What can hang from each mark:
J_372: J_49
J_942: J_66 J_882
J_866: J_66
J_882: J_372 J_598
J_49: J_66 J_942
J_598: J_66 J_882
J_66: J_49 J_372 J_598 J_866

Known rows, with every way that one mark hangs from another:
J_882[J_598]: [-1.93  0.08 -1.20  0.36  1.48 -5.51 -1.04  0.36 -2.05  1.01 -0.22 -2.36
  0.87 -0.27  2.39  0.38  0.00  1.95  0.18 -2.56  0.28  1.20 -3.91 -0.97
  0.29  1.19 -3.30 -3.23  1.65]
J_66[J_49 J_372 J_598 J_866]: [ 1.24  1.62  0.04  1.72  2.96 -6.23 -0.36 -0.86 -2.21 -0.04 -0.83 -2.67
  1.96 -2.21 -2.78 -2.02  1.18 -6.38  1.48 -3.24  0.52  0.27 -3.33 -1.25
 -0.77 -5.38  0.24 -0.80 -0.83]
J_49[J_66 J_942[J_882[J_372 J_598]]]: [-2.85  0.09 -0.96 -1.07  1.18 -7.01 -0.16  0.63 -1.05  0.75 -0.44  0.09
 -1.64 -0.77  2.01  0.37 -0.90  0.90 -1.09 -0.01 -1.03  3.84 -3.74 -1.38
 -0.40  0.33 -4.23 -3.82  3.60]
J_49[J_66 J_942]: [-0.26  0.69 -1.69 -1.46  0.78 -6.06 -0.61  0.22  0.47  0.36 -1.54  3.86
  0.38 -0.51 -0.21  0.04 -1.11 -2.39 -1.73 -1.22  0.38  2.43 -3.42 -1.59
 -0.88 -0.40 -2.56 -0.60  2.75]
J_66[J_372[J_49[J_942]] J_598]: [ 0.81  1.12 -1.85 -1.01  0.37 -6.07  1.00 -0.22 -1.07  0.40 -1.18  1.27
 -0.15 -1.98 -1.76 -0.35 -0.97 -6.53  0.57 -0.84  0.48  1.12 -3.31 -1.38
 -1.12 -1.30 -0.70 -1.30  0.08]
J_49[J_66[J_372 J_598[J_882] J_866] J_942]: [-1.22 -1.32 -0.15 -0.10  1.99 -7.41  0.06 -0.57  0.59  0.87 -1.13  1.04
  1.17 -2.12 -3.23 -1.65 -0.52 -4.25 -0.73 -2.31  0.88  1.46 -4.04 -1.36
 -1.44 -3.55  0.72 -0.93  0.38]
J_942[J_66[J_49]]: [ 0.55  3.49 -0.58  0.03  2.34 -4.58 -1.44 -0.46 -2.70  0.69 -0.57 -0.14
  1.26 -0.63  0.03 -0.73 -0.33 -1.59  0.47 -1.11  0.40  1.91 -2.78 -1.75
  0.04 -2.35 -3.28 -2.22  3.65]
J_866[J_66[J_49 J_598]]: [ 0.67  1.74 -0.39  1.07  2.09 -5.31 -0.89 -0.12 -3.24 -1.93 -1.26 -2.85
  1.12 -1.40 -1.61 -1.36 -0.26 -3.90  1.48 -2.35  1.33 -0.20 -3.15 -1.45
 -0.73 -3.46 -2.01 -0.84  1.16]
J_66[J_866]: [-0.92 -0.46 -1.09  0.90  1.92 -5.72 -1.19  0.01 -0.62  0.81 -0.81 -1.73
  1.66 -0.89  0.53 -0.92 -0.19 -0.90 -1.06 -3.02  0.33  0.77 -2.79 -0.39
  0.25 -0.57 -0.26 -1.15 -0.03]
J_598[J_66[J_866] J_882[J_372[J_49[J_942]]]]: [-4.48 -2.52 -0.45  1.01  2.39 -6.13  2.08  0.87  1.05  2.95 -0.04  2.81
 -1.35 -0.30  2.65  0.00 -0.96 -2.19 -2.94 -1.39  1.09  3.14 -2.20 -0.37
  0.12  2.09  1.26 -3.88  3.02]
J_598[J_882[J_372[J_49[J_66]]]]: [-4.43 -2.07 -1.22  0.75  1.18 -5.79 -1.06  0.29 -1.02  3.08 -0.22  1.16
 -1.45 -0.86  3.04 -1.12 -1.57 -3.41 -0.35 -1.43  1.57  3.01 -2.17  0.16
  0.07  3.03 -0.20 -5.00  4.48]
J_66[J_49 J_372 J_598[J_882] J_866]: [-0.33  0.17  0.75  1.56  3.09 -6.50 -0.34 -0.65 -2.34  0.87 -0.40 -3.16
  1.85 -2.61 -2.49 -2.41  0.92 -4.42  1.61 -3.24  1.26  0.70 -4.10 -1.64
 -0.58 -4.93  1.72 -2.30 -0.48]
J_942[J_66[J_598] J_882[J_372]]: [-0.94  1.99  0.27  1.71  1.74 -5.88 -0.92  0.09 -0.31  0.85 -0.64 -4.31
  0.20  0.14  1.34 -0.85 -2.33  3.41  1.87 -0.42 -0.17  2.70 -3.66 -0.76
 -0.09 -1.15 -3.34 -2.61  2.03]
J_66[J_372 J_598[J_882] J_866]: [-1.24 -1.17  0.31  1.64  2.36 -6.71 -0.56 -0.34 -0.94  1.31 -0.58 -3.81
  2.16 -1.71 -1.59 -1.88 -0.57 -2.06  1.36 -3.85  1.18  0.31 -4.23 -1.04
 -0.27 -2.52  1.36 -1.81 -0.81]
J_66[J_598 J_866]: [-0.95 -0.46 -0.53  1.87  1.73 -5.96 -0.66 -0.35  0.46 -0.16 -1.10 -1.99
  1.63 -0.99 -0.62 -1.45 -0.50 -0.60  0.23 -2.97  0.68  0.32 -3.60 -0.42
 -0.71 -1.58 -0.31 -1.00 -1.55]
J_66[J_49]: [ 0.62  2.23 -0.88  0.19  1.90 -5.08 -1.08  0.03 -2.64  0.27 -0.68 -1.38
  1.44 -1.16  0.26 -0.74  0.31 -2.85  0.68 -2.15  0.80  1.56 -3.21 -1.70
 -0.09 -1.75 -1.63 -1.87  1.82]
J_598[J_66[J_49[J_942] J_866] J_882]: [-1.60 -0.44  0.89  0.21  3.29 -6.17  1.50  0.70  0.20  1.37 -0.25  2.28
  0.87 -0.65 -0.42 -0.74  0.22 -1.83 -2.61 -1.63  1.28  2.37 -3.61 -2.35
 -0.40 -2.53  0.35 -2.46  1.63]
J_598[J_882[J_372]]: [-3.35 -0.82 -0.66  1.64  1.93 -5.87 -0.87  0.83 -1.55  2.33 -0.10 -2.43
  0.51 -0.43  3.40 -0.57 -1.49  1.59  1.17 -3.38  1.14  2.66 -3.55 -0.92
  0.88  2.43  0.19 -3.97  4.38]

Rows:
[-0.12  0.82 -0.17  1.81  2.45 -5.77 -0.06 -0.56 -1.15 -0.57 -1.02 -1.69
  1.55 -1.81 -1.72 -2.15  0.70 -3.34  0.84 -2.53  0.83  0.49 -3.51 -1.17
 -0.99 -3.72 -0.34 -1.40 -1.53] | J_66[J_49 J_598 J_866]
[-2.54  1.17  0.28  2.57  3.52 -5.77  0.42  0.91 -1.99  2.09  0.73 -1.38
 -0.36  0.78  3.72  0.40  0.91  0.41  0.80 -2.66  0.72  2.92 -2.89 -1.50
  0.72  0.66 -3.61 -4.65  4.43] | J_882[J_372 J_598[J_66[J_49]]]
[-3.72 -1.18 -1.36  0.62  0.72 -6.06  1.61  0.51 -0.28  1.33 -0.71  1.41
 -1.68 -1.59  1.31 -0.78 -1.62 -2.22  1.13 -1.25  1.31  2.87 -3.76 -1.10
 -1.01  2.20  0.51 -4.46  2.56] | J_66[J_598[J_882[J_372[J_49[J_942]]]]]
[ 1.61  3.56 -1.22 -1.64  1.72 -5.66 -0.67 -0.27 -1.73  0.54 -0.70  0.83
  1.35 -0.76 -0.75  0.27 -1.15 -2.48 -0.05 -1.37 -0.44  2.16 -3.10 -1.97
 -0.27 -2.44 -3.02 -0.45  4.17] | J_49[J_942[J_66[J_372]]]
[ 0.24  3.47  0.52  1.80  2.49 -5.75 -0.66 -0.29 -1.93  0.28 -0.44 -4.07
 -0.02 -0.64  0.26 -1.30 -1.02  0.76  2.72 -0.08 -0.10  2.98 -3.38 -1.37
 -0.33 -3.36 -2.94 -3.27  2.29] | J_942[J_66[J_49 J_598] J_882[J_372]]
[-1.95 -0.38 -1.38 -2.88 -0.10 -6.34  0.11  0.31 -1.18  0.72 -0.94  1.62
 -1.92 -1.31  0.62  0.30 -0.93 -2.04 -2.62  2.26 -0.69  2.66 -3.39 -1.14
 -0.77  0.07 -3.93 -3.80  0.81] | J_372[J_49[J_66 J_942[J_882[J_598]]]]
[ 1.32  1.94 -0.61  0.57  2.99 -6.08 -0.77 -0.55 -3.36  0.77 -0.34 -2.30
  1.92 -2.08 -1.44 -1.19  1.31 -7.08  0.08 -2.98  0.08  0.86 -2.55 -1.32
  0.17 -4.31  0.19 -0.97  0.56] | J_66[J_49 J_372 J_866]
[-0.11  0.86 -0.35 -1.28  0.64 -6.02  0.80 -0.53  0.56 -0.23 -1.31  0.35
 -1.09 -1.61 -1.97 -1.15 -1.62 -2.07 -1.95  2.24 -0.59  1.77 -2.75 -0.57
 -1.52 -3.18 -1.70 -2.02 -1.90] | J_372[J_49[J_942[J_66[J_598 J_866] J_882]]]
[-3.17 -1.62 -2.40 -0.28  1.27 -6.38  0.62 -0.12  0.09  1.80 -0.87  4.37
 -2.17 -1.81  0.99 -0.72 -0.66 -6.86 -2.92 -0.99 -0.18  3.14 -1.33  0.10
 -0.91  1.01 -0.08 -2.64  2.91] | J_882[J_372[J_49[J_66[J_866] J_942]]]
[ 1.69  2.23  0.32 -0.76  1.67 -6.97  0.07 -0.62 -0.32 -0.62 -1.08 -2.16
  0.99 -1.56 -3.26 -1.15 -1.31 -1.34 -0.45  0.30 -1.02  1.49 -3.81 -1.61
 -0.91 -5.97 -2.04 -0.10 -0.54] | J_49[J_942[J_66[J_372 J_598 J_866] J_882]]
[-0.88  1.14  0.86  0.82  3.23 -6.77  1.67  0.89 -0.35  0.29 -0.12  0.17
 -0.49 -0.29  0.97 -0.21  0.02 -1.88 -1.81 -0.59 -0.37  3.47 -2.82 -1.80
  0.09 -3.09 -1.14 -2.03  1.81] | J_598[J_66[J_49[J_942[J_882[J_372]]] J_866]]
[ 1.28  2.17  0.28 -0.36  2.18 -6.12 -1.96 -0.60 -1.86  0.96 -0.42 -4.72
  1.72 -1.18 -0.95 -0.90 -0.87 -0.84 -0.93 -0.18 -1.00  1.19 -2.61 -0.75
  0.68 -4.65 -1.82 -0.77  0.61] | J_942[J_66[J_372 J_866] J_882]
[-0.85 -1.01 -0.45  0.28  1.41 -5.69 -0.86 -0.05 -3.27  0.28 -0.87 -3.20
  0.42 -1.88 -1.00 -1.17 -1.32 -5.04  1.04 -1.94  1.88 -0.63 -2.96 -0.61
 -0.08 -1.45  0.34 -2.14  1.38] | J_866[J_66[J_372[J_49] J_598[J_882]]]
[-0.37  0.94  0.79  1.60  4.07 -6.24  0.21 -0.10 -2.43  1.72  0.39 -2.04
  1.39 -0.58  0.25 -0.48  2.11 -3.41 -0.81 -3.11  0.38  1.01 -2.60 -1.55
  0.39 -3.61 -2.47 -2.82  1.22] | J_882[J_598[J_66[J_49 J_372 J_866]]]
[-0.70  0.22  1.57  1.63  4.10 -6.09  0.04  0.14 -1.55  2.43  0.39 -1.78
  2.16 -0.85 -0.53 -1.08  0.80 -3.61 -0.90 -2.89  1.56  1.23 -3.00 -1.66
  0.63 -3.94  0.88 -2.06  1.42] | J_598[J_66[J_49 J_372 J_866] J_882]
[ 1.30  2.91 -0.20  0.88  1.93 -5.45 -1.38 -0.77 -1.12  0.80 -0.68 -2.32
  2.02 -0.50 -1.21 -0.75 -1.09 -1.09  2.02 -2.31  0.46  0.82 -3.26 -1.18
 -0.28 -2.82 -3.11 -0.88  1.82] | J_942[J_66[J_372 J_598]]
[ 0.22  1.18  0.16 -0.13  1.78 -5.80 -1.81 -0.23 -0.92  0.67 -0.63 -3.51
  1.39 -0.68  0.04 -0.98 -1.33  1.24 -1.75 -0.01 -0.70  1.54 -2.90 -0.51
  0.47 -2.99 -2.19 -1.57  0.32] | J_942[J_66[J_866] J_882]
[-0.77  0.94  0.18  1.07  2.84 -6.02 -0.48  0.44 -1.17  2.19  0.48 -1.99
  1.64  0.72  2.03  0.94  0.39  0.65 -0.11 -3.04  0.52  1.08 -3.34 -1.34
  0.92 -0.31 -3.78 -2.18  2.19] | J_882[J_598[J_66[J_372]]]
[ 0.79  2.41 -1.54 -0.81  1.31 -4.81 -1.32 -0.62 -2.64  2.07 -0.33 -0.40
  0.69 -0.98  0.29 -0.04 -1.12 -4.69  0.00 -0.78  0.20  1.26 -1.64 -0.45
  0.36 -0.89 -2.39 -2.08  3.33] | J_942[J_66[J_372[J_49]]]
[-1.45  0.53  1.26  1.33  3.00 -5.09 -0.05  0.77 -0.80  1.83  0.17 -0.27
  1.60  0.50  1.25 -0.41  0.01  0.48 -0.26 -2.12  2.20  2.03 -3.69 -2.13
  0.64 -0.94 -1.24 -3.04  2.58] | J_598[J_66[J_49] J_882]
[-1.33 -0.43  0.67  0.30  2.15 -6.52  0.18  0.18 -1.26  2.36  0.33 -3.48
 -0.12 -0.63  1.31  0.30  0.37 -2.14 -2.54 -0.05 -0.31  0.99 -2.49 -0.27
  0.95 -1.85 -2.20 -3.12 -1.04] | J_942[J_882[J_598[J_66[J_372[J_49] J_866]]]]
[ 0.24  1.23  0.75  0.84  2.79 -6.04 -1.01 -0.10 -4.50 -0.84 -0.66 -4.61
  1.54 -2.05 -2.40 -1.64 -0.16 -4.90  2.43 -2.61  1.85 -0.17 -3.74 -2.05
 -0.28 -4.66  0.01 -1.67  2.33] | J_866[J_66[J_49 J_372 J_598[J_882]]]
[ 2.04  4.62 -0.31 -0.16  2.67 -5.04 -1.64 -0.74 -3.83  1.07 -0.23 -1.25
  1.85 -1.01 -0.80 -0.70  0.37 -4.53  1.18 -1.93  0.17  1.73 -2.55 -2.00
  0.22 -4.14 -3.00 -1.42  3.82] | J_942[J_66[J_49 J_372]]
